Each row was made from one path, in order. Every step used is in the known rows, and no mark comes twice. Write each row's path.
In the rows, 128 means zero.
Known rows
nikek/nuba/veve/neguvu: [122 153 156  90 148 135 116 153 173 150 107 132 144  92 153 105 137 122
  90 140 198 138  77 113]
gela/goduf/koge/neguvu/veve/nuba: [129 116 173 123 120  91 132  99 132 143 144 130 122  98 104 117 203 150
 163  93 175 136  60 177]
goduf/koge/neguvu/veve/nuba: [125 121 162 107 133 106 120  99 132 141 148 116 119  96 102 106 186 153
 149  95 178 161  84 186]
goduf/koge: [123 101 151  98 156 145 111  97 102 112 113 179 125 133  92 114 178 141
 111 128 126 130 102 179]
loba/veve/nuba: [112 108 155  78 152 103  95 122  96 124 120 133 116 105 137 111 214 141
 144 152 155 160  97 143]
gela/nikek/nuba/gesa: [125 134 172  80 123 159  62 148 175  83 135 167 115 122  92 129 160 126
 103 137 147 150  64 130]
goduf/nikek/nuba/veve: [115 105 123  93 145 157  97 152 197 102  89 194 147  90 146  98 121 161
 106 143 156 141  90 147]
veve/neguvu/goduf: [106 104 173 130 139  97 173 142 102 177 130 120  78 130 123 123 139 136
 140 113 184 109 140 126]
gesa/nuba/bevep: [135  97 209  50 126 144  97  71 193 103 102 174  91 123 104 103 124 182
 126 191 124 170  83 131]
loba/veve/nuba/bevep: [129 108 189  55 140 127  91  92 146 121 111 145  97 108 127  95 182 154
 139 179 147 182  78 127]
veve/nuba/bevep: [131 102 201  61 140 129  99  86 162 150 127 150  95 109 118 104 156 161
 126 167 134 189  64 114]
bevep/nuba: [120  79 181 119 118 145  95 134 140 105 127 151 108 122 137 143 136 127
  99 151 135 186  91 170]
nikek/nuba/veve: [125 114 153  99 138 153  95 176 191 107  89 168 158  99 143 106 126 159
 117 164 155 158  95 127]
goduf/gela/nikek/nuba: [131 163 139 114 137 140  88 148 133 118 146 192 135 108 102 126 157 114
 111 107 176 155  81 129]
goduf/nikek/nuba/gesa: [106 102 150  72 139 168  55 131 171  90 117 167 102 112  91 114 148 153
 101 130 132 148  69 141]
neguvu/veve/nuba/gesa: [122  98 204  71 118 131  92 138 163 116 127 139 101 102  98 103 194 168
 140 141 154 154  85 147]
gela/goduf/koge/neguvu/veve/nuba/bevep: [144 118 206  93 114 117 122  72 172 134 128 148 103 102  98 103 183 160
 154 130 164 156  41 158]
neguvu/veve: [139  94 164 156 132 106 156 157 148 127 121 140 110 119 122  81 140 159
 154 123 162 152 121 163]
bevep/nuba/veve/neguvu/goduf: [115 102 192 112 113 123 159 160 147 147 108 140  96 112 147 133 132 136
 126 133 200 116 139 148]
koge/goduf: [ 98  86 147 119 122  98 153 129 117 142 113 177 158 153 139 116 144 166
 158 148 106 132  84 169]
goduf/gela/nikek/nuba/bevep: [145 154 176  86 127 157  85 112 177 116 130 192 112 108  99 110 138 134
 111 141 163 176  63 115]
gela/goduf/koge/neguvu: [120 125 124 137 118 109 131  63 114 104 133 167 136 134  86 137 164 137
 140  82 136 108  53 187]
gesa/nuba/veve/neguvu/goduf: [112 109 190  90 123 112 163 137 153 145 100 150  97 114 134 121 134 162
 140 140 195  97 148 137]
nikek/nuba/veve/neguvu/goduf: [112 120 177 113 134 119 153 172 146 163 108 124 106 110 138 122 131 141
 137 130 203 112 135 120]

Which path is each row?
[120 113 191  66 133 140 135 103 130 121  90 170 108 118 102 126 176 154
 124 134 180  85 138 179] | gesa/nuba/veve/neguvu/goduf/koge
[111  70 117 136 139 102 152  93 132 122 125 222 102 117 127 112 159 146
 129  96 121  91  61 157] | gela/goduf/nikek
[141 101 213  82 131 123 116 107 179 149 127 137  92 100 118  87 158 169
 143 159 158 189  76 130] | neguvu/veve/nuba/bevep
[120 106 192  90 127 152 134 123 124 123 100 161 111 117 117 137 172 130
 111 126 186 106 130 190] | bevep/nuba/veve/neguvu/goduf/koge
[ 99 112 164  75 136 158  80 136 159 119 122 144  84 109  92 122 150 142
 106 118 165 122  86 132] | veve/neguvu/goduf/nikek/nuba/gesa
[125 113 199  82 101 126  96 102 156 103 128 150 113 106  77 122 217 158
 152 108 160 120  50 174] | gela/goduf/koge/neguvu/veve/nuba/gesa
[121 158 140 111 126 130  99 148 130 124 139 201 157 118 109 130 159 125
 127 114 165 143  71 142] | koge/goduf/gela/nikek/nuba
[118 143 131  87 157 142 118 134 179 146 108 154 135  85 154  97 133 126
  82 123 195 125  75 127] | goduf/nikek/nuba/veve/neguvu
[128 158 131 111 104 140 116 157 182  99 114 202 154  95 122 123 126 146
 136 103 197 125 112 149] | koge/neguvu/goduf/gela/nikek/nuba/veve
[101 122 138 105 109 110 141 123  89 145 108 226 165 126 114 112 166 173
 158 119 135 120 100 166] | koge/goduf/gela
[129  97 185 111 143  96 127 140 138 158 139 123 108  96 126  96 181 157
 152 130 171 169  96 147] | neguvu/veve/nuba
[111  97 130 131 154 127 100 134 148 128 122 175 112 108 120 124 150 138
 121 116 141 130  48 130] | gela/goduf/nikek/nuba
[106 141 131  83 143 130 131 136 175 152 103 164 156  97 163 100 137 135
 101 129 188 116  64 143] | koge/goduf/nikek/nuba/veve/neguvu
[111  95 133 100 138 150 114 164 188 109  90 191 130  95 141 107 118 169
 125 137 164 129 120 147] | neguvu/goduf/nikek/nuba/veve
[132 159 144 121 115 107 166 121 101 140 153 219 105 116 106 124 170 110
 128  71 203  92 127 147] | veve/neguvu/goduf/gela/nikek
[119 116 171  85 149 149 107 106 177 152 122 141  73 105 114 103 115 146
 110 136 169 158  77 116] | veve/neguvu/goduf/nikek/nuba/bevep
[109  98 193  49 127 137  74 118 145 119 128 152 105 110  97 121 192 158
 122 150 131 154  73 132] | veve/nuba/gesa
[114 108 173 116 127 108 175 154 138 161 106 145 101 115 140 115 134 148
 140 125 193  99 145 131] | nuba/veve/neguvu/goduf
[126 174 154 116 136 129 111 152 124 145 148 168 115 104 103 135 158 107
 117  91 210 129  98 121] | veve/neguvu/goduf/gela/nikek/nuba
